Each row was made from one walk, in order. Every step used is in the known rows, and no mark comes twice. Write each row's walk.
Known rows:
K-P-X-A-L-W: [-0.29 -2.18  5.98 -0.44 -4.55 -3.61  7.05 -1.80 -4.61  2.42 -5.39  2.41
 -3.04 -4.26 -5.66  0.50  4.40  1.64 -5.04  6.06 -4.11  1.55  0.86 -1.21
  3.51 -3.29  5.14  0.95 -4.03 -5.47  0.47]
L-W-Z-B-K-P-X-S: [-1.17 -1.79  5.96 -5.54 -5.10 -2.12  0.19 -1.42 -1.58 -0.10 -3.95 -2.21
 -1.07  1.41 -3.01 -0.96  8.35  1.33 -0.99  3.41 -4.70  0.56 -3.54 -1.46
 -0.37 -1.78  3.38 -1.00 -0.63  0.83  0.23]
S-X-P-K-B-Z: [ 3.67 -3.09  5.24 -1.76 -3.48  2.08  5.01  0.99  0.65  2.13 -0.54  0.73
  0.33  3.93 -4.03  2.15  2.94  3.39 -3.70 -1.14  0.02  2.41 -3.43  1.90
  1.59  0.03  6.00 -5.07 -1.18 -3.12  2.31]
Z-B-K-P: [ 1.19 -1.73  6.69 -3.81 -3.26 -0.78  0.56 -3.35  1.62 -2.77 -0.80 -3.61
 -2.86  4.08 -3.95  1.31  3.78  0.63 -4.75  2.76 -1.39 -4.05 -2.13  1.95
 -0.10  2.58  3.59 -0.54 -2.71  1.22  1.50]
S-X-P-K: [ 1.52 -1.50  6.23 -0.45 -2.61  1.62  1.68  1.62 -0.11  1.30  0.44  0.46
 -0.03  5.37 -6.64  1.15  2.21  4.28 -7.30  4.87  0.20  1.60 -5.88 -0.07
  2.14 -0.18  4.59 -0.17 -4.03 -2.38  3.60]
Z-B: [-1.28 -1.97  3.45 -0.87 -3.89  0.64  3.19 -1.48 -0.25 -1.15 -0.28 -2.29
 -0.39  3.66 -2.57  1.36  3.82  1.35 -3.80  1.16  0.16 -2.10 -0.50  3.63
  0.36  5.58  2.48  0.43 -0.63 -1.62 -2.30]
L-W-Z: [-2.46 -3.63  3.30 -0.44 -6.07 -0.86  2.77  1.98 -3.02  1.77 -5.09 -1.16
  0.30  0.85 -3.99  0.84  6.14 -3.65 -3.66  4.57 -2.79 -0.46 -0.94  4.43
  0.74  2.44  1.29  1.34 -1.26 -1.96 -3.05]
S-X-A-L-W: [-2.23 -1.69  4.97  0.32 -5.23 -4.45  6.59 -0.66 -1.88  5.26 -2.93  2.07
 -1.46 -4.02 -6.54 -0.53  3.81  0.50 -5.70  5.54 -2.67  0.25  1.78  1.08
  3.27 -1.43  5.35  2.38 -2.15 -7.16 -1.40]
K-P-X-A-L-W-Z-B: [-3.14 -3.28  3.14 -2.31 -6.74 -4.33  5.45 -3.04 -3.00  1.19 -5.31 -0.87
 -2.08 -2.47 -3.06 -1.10  7.48  0.34 -2.50  4.14 -5.64  1.84  0.68 -0.28
 -0.05  0.07  4.15 -0.38 -0.31 -2.19 -3.84]
R-V-P-K: [ 1.40 -1.10  7.80  0.73 -1.62  3.05  0.76 -0.37 -1.53 -0.76 -0.10 -1.41
 -2.53  4.46 -4.36  4.90 -1.87  5.95 -8.05  4.08 -1.13  0.36 -7.12  1.77
  3.35  0.73  1.69 -0.33 -6.24 -2.55  2.26]
A-L-W: [-1.61 -1.86  4.29  0.48 -6.64 -2.93  5.23 -1.23 -2.89  0.22 -4.96  1.43
 -0.45 -2.38 -5.55  1.81  3.49 -0.58 -5.91  4.83 -2.17 -1.75  1.46  3.16
  2.09 -0.03  3.51  2.96 -2.03 -3.51 -2.44]
L-W-Z-B-K: [-2.93 -1.13  2.92 -3.28 -6.14 -2.97 -0.76 -2.55  0.92  0.09 -4.82 -3.81
  0.00  3.05 -3.41 -0.45  5.17 -2.54 -2.79  1.54 -2.48 -3.12 -1.31  4.93
 -1.61  4.76  2.06  0.27  2.10  2.09 -4.80]
K-P: [ 2.00 -3.57  7.43 -1.05 -2.66  1.60  3.84  0.50 -1.89 -1.42 -0.54 -1.12
 -2.63  2.64 -4.38  2.79  3.91  0.42 -5.73  5.18 -1.16 -1.81 -2.03  1.15
  2.36  0.42  3.14  0.51 -6.14 -2.48  3.68]
N-B-K-P: [ 3.70 -2.50  7.08 -3.66 -2.50  0.16 -0.07 -2.53  1.11 -1.32 -0.19 -3.30
 -1.29  5.60 -4.96  1.65  2.99  1.28 -6.02  2.46 -0.83 -3.60 -1.96  1.96
  0.40  2.34  3.12 -1.75 -2.72  0.51  4.39]
R-V: [ 0.85 -2.48  6.35  0.47 -1.56  2.44  2.73 -0.27 -2.16 -1.67 -0.61 -1.54
 -2.07  4.49 -4.26  3.81  0.12  2.25 -6.35  4.77  0.47 -2.16 -1.80  2.60
  3.08  2.11  1.13  1.50 -6.04 -4.40 -0.28]
R-V-P-X: [ 0.54 -2.64  6.64 -0.35 -1.01  2.07  1.17 -0.19 -4.77 -2.20 -2.13 -0.79
 -1.44  1.00 -2.41  5.50 -0.52  7.29 -5.65  2.80 -2.92  0.13 -4.11  1.04
  3.15 -1.42  1.43  0.22 -7.71 -2.88  2.74]
N-B-Z-W: [-0.42 -4.10  4.87  0.05 -3.98  0.63  3.52 -0.98  1.83  1.79 -2.98 -2.70
  1.09  2.04 -2.93 -1.06  3.82  1.38 -2.39 -3.13 -1.23  0.17  1.89  6.51
 -3.02  3.83  3.57 -2.56  1.46 -2.20 -0.52]
W-Z-B-K: [-2.04 -0.99  3.46 -3.09 -4.83 -2.00 -1.17 -2.38  1.32 -0.10 -2.96 -5.39
  0.31  4.86 -2.84  0.58  4.24 -0.94 -2.80  0.65 -1.12 -3.81 -2.26  4.37
 -1.10  5.61  2.29 -0.49  0.88  2.23 -3.26]
P-X: [-0.11 -2.73  3.94 -0.51 -1.78  1.77  1.90  1.04 -3.88  0.84 -3.24  0.05
  0.18  1.89 -3.41  3.34  3.26  4.12 -4.27  2.16 -0.34 -0.13 -1.83  0.48
  3.59  1.24  3.78  0.26 -4.39 -2.49  2.14]
K-B-Z-W: [-0.27 -4.58  5.76  0.26 -4.30  0.91  6.91  0.30  0.15  1.89 -3.00 -1.17
 -0.44  0.45 -2.07  0.76  4.90 -0.87 -1.60 -3.05 -1.60 -0.59  1.88  5.45
 -0.48  2.32  4.81 -3.65 -0.31 -3.91 -0.60]
X-P-K-B: [ 3.88 -1.79  6.10 -0.28 -3.28  2.93  5.98  0.85 -2.37 -0.17  0.41  0.94
 -0.29  6.45 -4.54  3.14  3.20  1.34 -6.13  1.89  0.95  0.35 -4.68  0.66
  3.21  1.72  3.68 -3.79 -3.04 -3.14  2.50]
X-P-K-H: [ 5.30 -0.92  6.76 -1.68 -2.68  2.52  4.76  1.60 -0.77 -1.47 -3.16  0.82
 -2.42  6.42 -5.98  0.97  1.95  0.88 -8.46  5.64  1.28  0.71 -4.95 -2.49
  1.60  0.44  3.47 -0.91 -3.23 -0.90  1.54]
V-P-K-B-Z-W-L: [-1.68 -3.08  7.40  1.11 -5.69 -1.53  6.74  0.21 -0.60  2.25 -4.28 -1.23
  0.40 -1.51 -3.39  2.02  3.59  1.25 -4.05 -1.82 -3.59  1.32 -1.39  3.49
 -0.57  0.78  3.83 -4.37 -1.06 -2.29 -0.70]
R-V-P-X-A-L-W-Z: [-2.69 -2.55  5.55 -0.03 -5.22 -3.80  4.47 -1.11 -5.89  1.95 -6.40 -0.41
 -1.70 -3.83 -3.49  2.00  2.28  2.29 -4.48  5.52 -6.38  2.01 -1.63  1.46
  2.10 -2.90  1.82  0.92 -4.37 -4.72 -2.90]
V-P-K-B-Z: [ 3.23 -2.26  5.78 -0.70 -3.40  2.60  4.81  0.16 -0.53  1.83 -1.57 -0.68
 -0.59  2.37 -1.90  4.58  1.28  3.49 -3.23 -2.85 -0.88  1.48 -4.25  3.84
  2.16  1.60  4.45 -5.66 -1.53 -2.55  1.72]
H-K-P-X-A-L-W-Z-B: [-3.64 -3.37  2.94 -2.66 -7.07 -3.51  4.32 -1.72 -2.37  0.73 -5.40 -2.37
 -3.72 -2.47 -2.14 -0.67  6.87 -0.24 -2.51  4.05 -6.12  0.68  0.96 -1.19
  0.15 -0.15  4.00  0.14 -0.80 -2.30 -2.98]
A-X: [-0.37 -4.09  4.61 -0.07 -4.48  0.56  1.81  0.99 -2.06  0.04 -1.94 -0.63
  1.32  2.09 -5.44  1.43  3.62  1.10 -4.09  5.18  0.22 -3.60 -1.09  4.88
  2.61  2.22  2.85  4.85 -4.63 -2.89 -0.19]
H-K-B-Z: [ 2.21 -3.59  4.17 -1.33 -3.98  3.09  5.25  1.95 -0.55  0.78 -1.98 -2.50
 -1.65  2.15 -0.77  4.00  2.74 -0.41 -1.73 -2.52 -0.14 -1.84  0.31  3.54
  2.19  2.56  4.07 -3.66 -1.61 -4.06  0.71]

Which walk is each row?
[-2.14 -2.20  5.82 -4.37 -6.39 -6.47  2.59 -3.82  1.53  2.23 -2.88 -2.32
 -3.18 -1.42 -5.31 -1.97  6.18 -0.79 -4.14  4.91 -5.50 -1.59  0.13  0.24
 -0.36 -1.00  5.61  0.07 -0.77 -1.17 -1.28]
S-X-A-L-W-Z-B-K-P
[ 1.57 -3.36  6.85  0.46 -4.21  1.52  6.53  0.18  0.24  0.91 -3.06 -0.35
 -0.35  3.03 -3.41  0.03  3.95  0.79 -2.95 -1.96 -1.34  2.01 -1.99  4.16
 -1.23  0.86  4.85 -4.45 -0.59 -2.70  0.50]
X-P-K-B-Z-W
[-1.84 -3.34  5.94  1.15 -5.61 -1.22  6.93  0.27  0.07  3.24 -4.86 -0.74
  0.50  0.18 -4.49  0.86  4.97 -0.23 -3.70 -1.35 -1.66  0.96  0.36  2.58
 -0.05  2.31  4.75 -4.03  0.18 -2.67 -1.86]
P-K-B-Z-W-L
[ 1.32 -3.42  4.54 -0.84 -3.77  3.23  5.08  2.71 -2.12  0.23  0.51 -1.85
 -2.35  3.54 -1.74  4.61  3.78 -1.53 -4.42  0.65  0.04 -3.98  0.04  1.05
  4.33  3.06  3.14 -1.92 -3.57 -4.84  2.33]
H-K-B
[ 3.73 -2.53  6.72 -0.69 -2.62  3.40  4.50 -0.79 -0.64  0.12 -1.10 -0.76
 -1.70  3.43 -2.11  5.31 -0.73  4.64 -4.22 -1.67 -1.09  1.46 -4.39  3.45
  2.51  0.95  3.52 -5.31 -3.12 -3.43  0.91]
R-V-P-K-B-Z
[ 3.73 -1.26  5.28 -1.57 -2.40  2.77  3.64  1.45  0.29  1.08 -3.21  0.68
 -2.98  5.46 -5.72  1.69  2.42  0.84 -8.18  4.51  1.54 -0.35 -3.39 -2.65
  3.24  2.33  4.54 -1.03 -2.41 -1.19  1.07]
P-K-H
[-0.37 -2.90  7.26  1.01 -5.92 -1.49  7.85  0.45 -0.85  0.90 -4.81 -0.55
  1.11  0.99 -4.70  0.14  4.65 -0.09 -4.04 -0.37 -1.97  1.88 -0.93  2.84
 -1.52  0.61  3.87 -4.02 -0.74 -2.20 -1.46]
X-P-K-B-Z-W-L
[-1.26 -1.17  5.89  0.65 -3.38 -3.62  6.28 -0.60 -1.37  5.49 -0.49  0.11
 -1.08 -1.88 -5.71  0.78  2.43  3.04 -5.76  4.48 -0.87 -0.65  0.68  0.10
  4.35 -0.62  6.13  1.36 -3.94 -7.53  0.84]
S-X-A-L
[-0.34 -1.58  6.53 -5.32 -3.89 -1.12 -0.32 -1.40 -1.26 -0.33 -2.05 -3.64
 -0.78  3.39 -2.29  0.08  7.27  2.98 -0.95  2.63 -3.42 -0.21 -4.53 -1.99
  0.14 -0.85  3.57 -1.85 -2.00  0.83  1.95]
W-Z-B-K-P-X-S
[-1.59 -2.16  5.40 -2.61 -5.81 -5.46  2.86 -1.98 -3.59  3.10 -7.73 -0.91
 -2.01 -2.53 -5.09 -0.22  5.48 -0.85 -3.75  5.37 -5.52  0.30 -0.92 -0.16
  1.78 -2.66  4.56  0.09 -2.50 -1.67 -1.00]
B-K-P-X-A-L-W-Z
[ 0.35 -1.50  3.34 -5.17 -5.85 -2.47  1.61 -1.46  1.61 -1.00 -6.51 -2.38
 -2.32  3.20 -4.17 -1.28  5.59 -4.24 -4.69  3.01 -2.09 -3.15 -0.17  0.88
 -1.52  3.62  2.80 -0.35  2.38  2.49 -4.89]
L-W-Z-B-K-H
[ 0.93 -2.32  8.31  0.47 -1.77  1.81  2.52 -0.22 -3.11 -2.66  0.07 -2.23
 -2.14  1.92 -2.84  5.13 -1.54  4.18 -6.63  3.93 -2.22 -1.78 -4.13  3.93
  2.40  0.18  0.00  1.08 -7.48 -3.63  1.53]
R-V-P
[ 2.64 -3.58  4.54 -0.92 -3.52  1.96  6.43  0.41 -1.08  1.30 -2.04 -0.70
  0.10  2.08 -1.67  3.58  3.28  0.28 -1.80 -2.55  0.41 -0.55  0.07  4.62
  1.89  2.95  4.15 -4.32 -1.08 -3.91 -0.11]
K-B-Z
[-0.84 -4.34  6.81  0.59 -7.16 -2.17  6.87  0.35 -0.92  0.64 -5.27 -0.14
  2.23  0.24 -5.78 -0.76  5.34  0.01 -3.30  1.18 -2.34  0.84 -0.70  3.95
 -1.57 -0.03  4.10 -1.20 -1.15 -1.93 -2.13]
A-X-P-K-B-Z-W-L
[ 0.24 -1.08  6.24 -1.42 -1.95  1.54  2.67  1.78 -3.99  1.89 -1.25 -0.16
  0.65  2.17 -3.08  1.82  4.92  4.77 -2.49  2.69 -0.20  0.83 -3.69 -1.30
  3.53 -0.86  3.36 -0.11 -3.86 -3.94  2.98]
P-X-S
[-0.71 -1.92  6.12  0.22 -0.79 -0.45  5.08  1.82 -0.81  6.85  1.24 -0.39
 -1.51  0.92 -5.06 -0.13  3.27  2.04 -4.73  3.86  0.02  0.41 -1.11  0.71
  4.34  1.43  4.80  0.27 -3.99 -7.75  2.21]
S-X-A
[-1.22 -3.32  8.38  1.12 -5.00 -0.97  6.36 -0.71 -0.75  0.52 -3.87 -1.57
 -0.92 -0.49 -3.55  2.72  1.69  2.40 -4.97 -0.66 -3.75  1.14 -1.44  3.19
 -0.31  0.14  2.93 -3.90 -2.63 -3.05 -1.41]
R-V-P-K-B-Z-W-L
[ 4.87 -2.31  6.29 -1.95 -3.96  1.83  3.66  1.54 -0.84 -1.86 -3.60  1.40
 -1.28  5.77 -7.05 -0.14  2.73  1.16 -7.70  7.11  0.88 -0.39 -4.58 -1.32
  1.51 -0.11  3.65  1.82 -3.71 -0.60  0.75]
A-X-P-K-H
[ 1.16 -4.80  6.58  0.06 -5.60  0.88  5.51  0.07  0.31  0.54 -3.56  0.06
  0.74  2.44 -4.46 -1.01  4.58  1.00 -2.28 -0.46 -1.68  0.85 -1.55  5.28
 -1.28  0.07  5.12 -1.71 -1.04 -2.45 -0.26]
A-X-P-K-B-Z-W
[-2.92 -3.03  2.21 -1.25 -5.39 -0.34  2.25 -0.66 -0.62 -0.33 -1.88 -3.91
  0.61  3.69 -1.77  0.87  5.92 -0.80 -2.54  1.45 -1.48 -1.49 -0.95  3.99
 -0.85  5.85  1.68 -0.14  0.16 -0.20 -3.98]
W-Z-B
[-3.22 -2.96  3.18 -0.13 -7.96 -3.46  3.94  0.03 -3.42  1.15 -6.19 -0.66
  0.64 -1.69 -4.52  1.25  5.49 -2.73 -4.41  5.03 -3.71 -1.16  0.54  3.60
  0.83  0.64  2.50  2.13 -1.29 -2.10 -4.19]
A-L-W-Z
[ 1.92 -2.02  6.06  0.15 -4.14  1.64  1.55  0.88 -1.77 -0.79 -1.77  0.34
  0.98  5.64 -6.93  0.79  2.32  3.27 -6.18  6.34  0.71  0.02 -6.24  2.81
  1.81  0.48  3.06  2.78 -4.52 -1.27  1.33]
A-X-P-K
[-3.82 -3.25  1.73 -1.61 -6.88 -1.34  2.75 -0.75 -1.05 -0.19 -3.72 -2.28
  0.14  1.62 -2.59 -0.33  7.01 -2.58 -2.45  2.44 -3.03 -0.68  0.09  4.60
 -1.53  4.98  1.38  0.62  1.62 -0.45 -5.73]
L-W-Z-B
[ 4.45 -1.77  6.38 -2.57 -2.64  1.73  3.71  2.25  0.75  0.15 -1.65  1.42
 -2.30  5.57 -6.71  0.30  2.68  2.13 -8.81  5.98  0.53  1.00 -4.41 -3.70
  1.81 -0.82  5.01 -0.65 -3.35 -1.43  2.84]
S-X-P-K-H
[ 1.57 -2.67  7.15 -0.58 -0.19  0.69  5.42  0.47 -4.20  3.43 -1.99  0.03
 -3.32  0.82 -3.92  1.13  3.75  3.33 -4.09  4.47 -1.58  1.90 -2.40 -1.82
  4.43 -0.78  4.58 -1.18 -6.20 -5.80  4.18]
K-P-X-A
[ 2.94 -2.73  5.77 -1.18 -3.35  2.28  5.01  1.55 -0.98  1.40  1.97  1.52
 -0.19  5.70 -5.25  2.53  3.92  2.45 -6.47  2.22  0.18  0.73 -4.16 -0.66
  3.52  0.50  5.20 -3.41 -3.16 -3.67  3.85]
S-X-P-K-B
[-3.63 -0.10  2.82 -2.99 -5.82 -6.05  1.44 -4.40 -1.05  2.94 -6.90 -2.46
 -0.45 -0.79 -3.76 -1.23  4.78  0.65 -2.35  1.69 -3.87 -0.75 -0.27  1.71
  0.07  1.81  4.31 -0.40  1.73 -0.25 -4.94]
P-X-A-L-W-Z-B-K
[ 1.58 -4.10  5.84 -1.82 -1.80  1.84  2.35  0.50 -3.73 -1.12 -2.63 -0.01
 -2.03  1.58 -3.73  3.35  4.32  3.78 -4.81  4.00 -2.08  0.05 -2.17 -1.42
  3.23 -1.19  4.31 -0.32 -6.43 -1.76  4.79]
K-P-X
[ 0.83 -0.96  6.48 -2.87 -0.73 -1.25  2.81 -2.85 -1.29  2.35 -2.14 -1.95
 -3.45  2.15 -3.49 -0.20  3.66  3.63 -3.12  2.35 -1.90  0.23 -2.46 -1.18
  2.32  1.02  4.99 -2.02 -3.11 -2.57  2.15]
Z-B-K-P-X-A
[-3.27 -2.50  3.06 -0.11 -6.06 -4.13  5.07 -0.10 -5.08  4.51 -7.30  0.28
 -0.19 -3.19 -4.24  0.02  5.61 -0.35 -3.27  4.69 -4.22  1.88  0.23  0.93
  2.36 -0.75  3.81  0.85 -1.54 -4.25 -3.33]
P-X-A-L-W-Z
[ 1.18 -1.26  3.94 -4.89 -4.44 -1.45  1.25 -1.34  2.01 -1.23 -4.74 -3.84
 -1.89  5.04 -3.30 -0.27  4.41 -2.61 -4.71  2.05 -0.65 -3.84 -1.11  0.35
 -1.08  4.48  3.02 -1.12  1.06  2.54 -3.26]
W-Z-B-K-H
[ 4.47 -2.18  5.65 -0.79 -3.53  2.70  5.94  0.30 -0.84  0.46 -2.08  0.20
  0.20  4.81 -3.25  2.75  2.25  2.20 -3.27 -1.33  0.72  2.06 -3.92  3.19
  1.19  1.46  4.48 -5.43 -1.10 -2.61  0.87]
X-P-K-B-Z
[-1.23 -1.24  6.12 -3.37 -6.34 -5.72  3.39 -4.53  0.07  0.69 -4.48 -2.98
 -3.31 -0.55 -4.58 -1.40  5.40 -2.08 -3.77  4.68 -4.72 -1.89 -0.51  1.53
 -0.48  0.27  4.10 -0.14 -0.56 -0.65 -2.67]
X-A-L-W-Z-B-K-P
[ 0.13 -3.69  5.64  0.57 -4.08  1.77  5.57 -0.02  1.37  3.11 -3.03 -0.63
 -0.88  2.22 -3.07  0.75  4.27  0.72 -2.74 -2.99 -0.98  1.06 -0.53  3.84
  0.20  2.55  5.72 -4.59  0.31 -3.04  0.08]
P-K-B-Z-W
[ 0.90 -0.66  7.36 -4.82 -2.45 -0.34  0.49 -2.04 -0.85 -0.97 -1.01 -2.32
 -1.48  3.07 -2.89  0.48  5.71  4.65 -2.06  2.38 -2.03 -0.64 -4.03 -2.28
  0.95 -1.22  4.34 -1.41 -2.63 -0.21  3.31]
Z-B-K-P-X-S
[ 2.33 -2.13  4.75 -0.06 -3.13  3.35  4.97  0.69 -1.36  2.33  0.45  0.71
 -0.83  5.55 -4.16  4.00  3.71  1.23 -6.00  0.80  1.18 -0.58 -3.12  0.44
  4.99  3.67  4.60 -3.78 -2.10 -3.60  2.09]
P-K-B
[ 1.93 -1.01  7.71 -1.95  0.15 -0.66  2.89 -0.87 -2.58  3.55 -2.83 -1.21
 -3.43  1.63 -4.49  0.81  2.82  3.13 -4.03  3.71 -1.45  0.16 -3.22 -1.46
  4.11 -0.74  4.91 -1.73 -5.47 -3.75  4.32]
B-K-P-X-A
[ 0.27 -1.03  6.85  0.58 -0.07  0.21  4.79  0.91 -5.01  4.06 -1.93 -0.66
 -1.45 -0.70 -2.60  2.39  1.34  5.31 -3.76  2.22 -2.12  2.13 -3.88  0.86
  4.05 -0.30  2.94 -1.19 -5.67 -5.89  3.15]
V-P-X-A
[-1.88 -2.79  3.72 -4.51 -6.77 -4.48  0.18 -4.15 -1.76 -1.93 -7.06 -1.48
 -1.57 -1.13 -3.98  0.81  6.17  1.50 -3.58  3.38 -5.83 -1.17 -0.37 -0.51
 -0.32 -1.58  4.91 -0.07 -1.22  2.51 -1.11]
A-L-W-Z-B-K-P-X
